Known rows, with every step that occurs:
H Z E: [-31  -2 -10  22 -23   0   7   0  30   2   0   0  -8 -27  -4   8   6  -5
   2 -13 -18  -3]
W E: [-21   7  -4  13 -10  -6   1  -1  -1  -8  -8   9   8  15   0  -9  16  18
  12   6 -11  -6]
H Z: [ -7  -6 -15   2 -21  12   6  -1  15  -9  10  -2  -9 -22  -1  -6   1   0
   2  -3   2  -8]
Z E W H N: [-16  13  -4   7 -41   1   4  37  15  21   5   7  14   2   1  13  -9 -12
   2  11  25  -3]
H W E X: [-17   0 -12  26 -14   0   4   4   0  -3  -2  -9   5  18   8  -5   6  38
   8  -1  -9  -4]
Z H N: [  7   2  17  -1  -6  -7 -10  20   9  13   4   2  12   8  -8   0   1  -3
  -6  15   6  -8]
D H Z: [  3   9 -21  12 -26   2   8 -15   3  -9  12  -4  -9 -36  -2 -12  -2  -3
   2  -4   5   5]
E X: [ -8   1  -7  12   2  -4   4   1   1  16  -1 -17   2   7   6   7   4  15
  -7  -5   5   6]
W N H Z E X: [-31  -6 -17  40 -25 -15  12  -5  31   5 -14 -13  -2   1   6  17   7  20
 -13 -22  -9  -1]
D H N W E: [-15  31   0  22 -28 -15   7   4  -1  -1 -13  -3   8  16   0  -5  25  18
  -5  10  11 -10]
X E: [ -4  -7   6   3   0   8 -12   9  -4  -8  -3   7 -21   2  -3   0  -6  -1
  -2 -22   1  -9]
N W: [  1  18   5   0  -1  -5   6  -1   6   0 -20  -9  -2  10   0   6  14   0
 -16  -4  11 -17]
D H N W E Z: [-20  50  -2  20 -31 -18  20   3  -2   0   6   5  12  22   5   3  21  11
  -9  12  27   7]
Z H N W E X: [-18  19   3  21  -9 -17   2  10   8  16 -20 -13  14  30   1   4  25  28
 -12   5   4 -16]
N H W: [ 11  -5   3  11 -12  10   4   2  20 -33  -9  -4  -7  10   5  -2 -22  18
   1  -6  -3 -26]
D H Z E: [-23   9 -14  31 -27  -8   9 -11  20   2   2  -2  -8 -38  -5   3   4  -7
   2 -14 -15   8]
Z E: [-26   2   3  22  -6  -9   3   0  18   9  -8   1  -1  -9  -3  13   5  -5
   1 -11 -19   4]
N W H: [ -2  28   1  -4 -21  -8   5  14   1   5 -22 -13   3   4   7  -4  -7  -9
   0 -10  11 -23]
X E W H Z: [ -8   2 -24  -3 -38  20   2  17  14  -8   2  13 -10 -17  -1  -4 -14 -13
  10  -9  20 -22]
N W H Z E: [-33  15  -9  20 -36  -6  11   9  30   5 -15  -9  -6 -24   1   5   1 -10
   2 -19 -11 -17]

Rows:
[-24   6 -10  22  -7  -9   4   1   0   9  -8 -10   8  19   6   0  16  30
   2  -2  -4   1] | W E X
[ -2 -10 -25  13 -32   5  11  -7  31 -26 -11  17  -2   6   1   6   0   8
 -11  -3  15 -19] | E W N H Z
[ 19 -20  -8  14  -9 -13 -11  -6 -11 -18  -6  22   5  20   3 -10  -7  15
   1   1 -22  -2] | Z H W N
[  7  31   5  11 -22 -12   8   7   0   9  -5 -14   1   1  -1   5  11   0
 -22   5  27  -4] | D H N W
[-25  29  -5  12 -16  -9  15   1  -1  -5   9  15  11  23   6   0  15  11
   5   9  10   8] | W E Z
[ -6   5 -28  -5 -38  17   8  13  16  -4   3   9   2 -18   1  -4 -11 -12
  10   2  20 -17] | E W H Z
[-21   1 -19  18 -20  11  11   1  44  -7 -13  22   4  -1  -9  24   5  -7
  -7   1  14 -17] | N H Z E W
[ -2   9 -11  -5 -20  11  -5  23  -2   1 -10  19  -1   6   0   2 -18 -15
   8  -8  23 -17] | X E W H
[-19  22   0  14 -11 -10   6  -1   3  -9 -24   2   6  24   1  -4  26  18
  -1   2  -3 -21] | N W E
[ -8  17 -15  -2 -38   5  10  11  15  -5  -8 -12  -6 -19   5  -9  -5  -8
   3 -10  10 -26] | N W H Z
[ -3  12  -5  -4 -39   6   3  37   6  16   9   7  15   7   2   6 -11 -10
   1  16  35  -5] | E W H N
[  5  20  12  -3  13 -14  -2  -3   5   3  -2  16  14  16  -5   0   3  -8
  -4  10   1  -4] | E Z H
[ -8  25  10   5   6 -18  -1  -3   4  -2  -7  22  18  26  -5  -5  13   3
   4  13  -6  -8] | W E Z H
[  2  17  17  -1 -11 -11  -1  21  10  14  14   7  15  15  -5   5   2  -5
  -9  19  17   0] | E Z H N
[ 14   8   7   3   0   2  -2   3   3 -16   7  13   4  11  -1  -7 -14   5
   6   8  -7 -11] | E Z H W
[-15  23  10  12 -16 -15  -1  11   8   0 -22   3  14  29  -5  -4  27  16
  -5  13   1 -26] | Z H N W E
[-14   8 -27  22 -22   7  10  -6  23   2   0  23   3 -18 -10  16   8 -13
  -2   5  13   3] | D H Z E W
[ -1  19  10   2 -18  -4   6  18  10   9  -7 -14   2  12   0  10  13   2
 -21   5  24 -15] | H N W
[  3  16  16  -2  13  -9  -9   3   2  -2  -4  21   0  17  -8   0  -1  -9
  -6  -4   1 -10] | X E Z H
[-33   1 -11  34 -18  -7  13  -1  38   8 -12 -20  -4  -8   3  17   4  15
 -11 -21  -6  -8] | N H Z E X
[ -5  12   5  -2 -38  -2   1  35   2  16  10  -9   8  -1   6  -2 -15  -6
   4   6  19  -3] | W H N
[  2  31  18   1 -11 -13   5  16  13  11  -9  -3  10  22  -4  10  15  -3
 -24  11  25 -17] | E Z H N W
[ 20   6  -9  16 -14   4   1  -9 -13 -18  11  -1  -7 -16   3 -13 -19   9
   9   0  -5   5] | D H W
[ -4 -10 -17  15 -31  -2   9  -9  27 -27 -10   4  -7  -1   4  -1  -2  12
  -9 -11   2 -17] | W N H Z
[ -4 -14 -22  14 -32   8   5  -2  28 -30 -12  20 -13   7   0   7  -3   8
 -12 -15  16 -23] | X E W N H Z
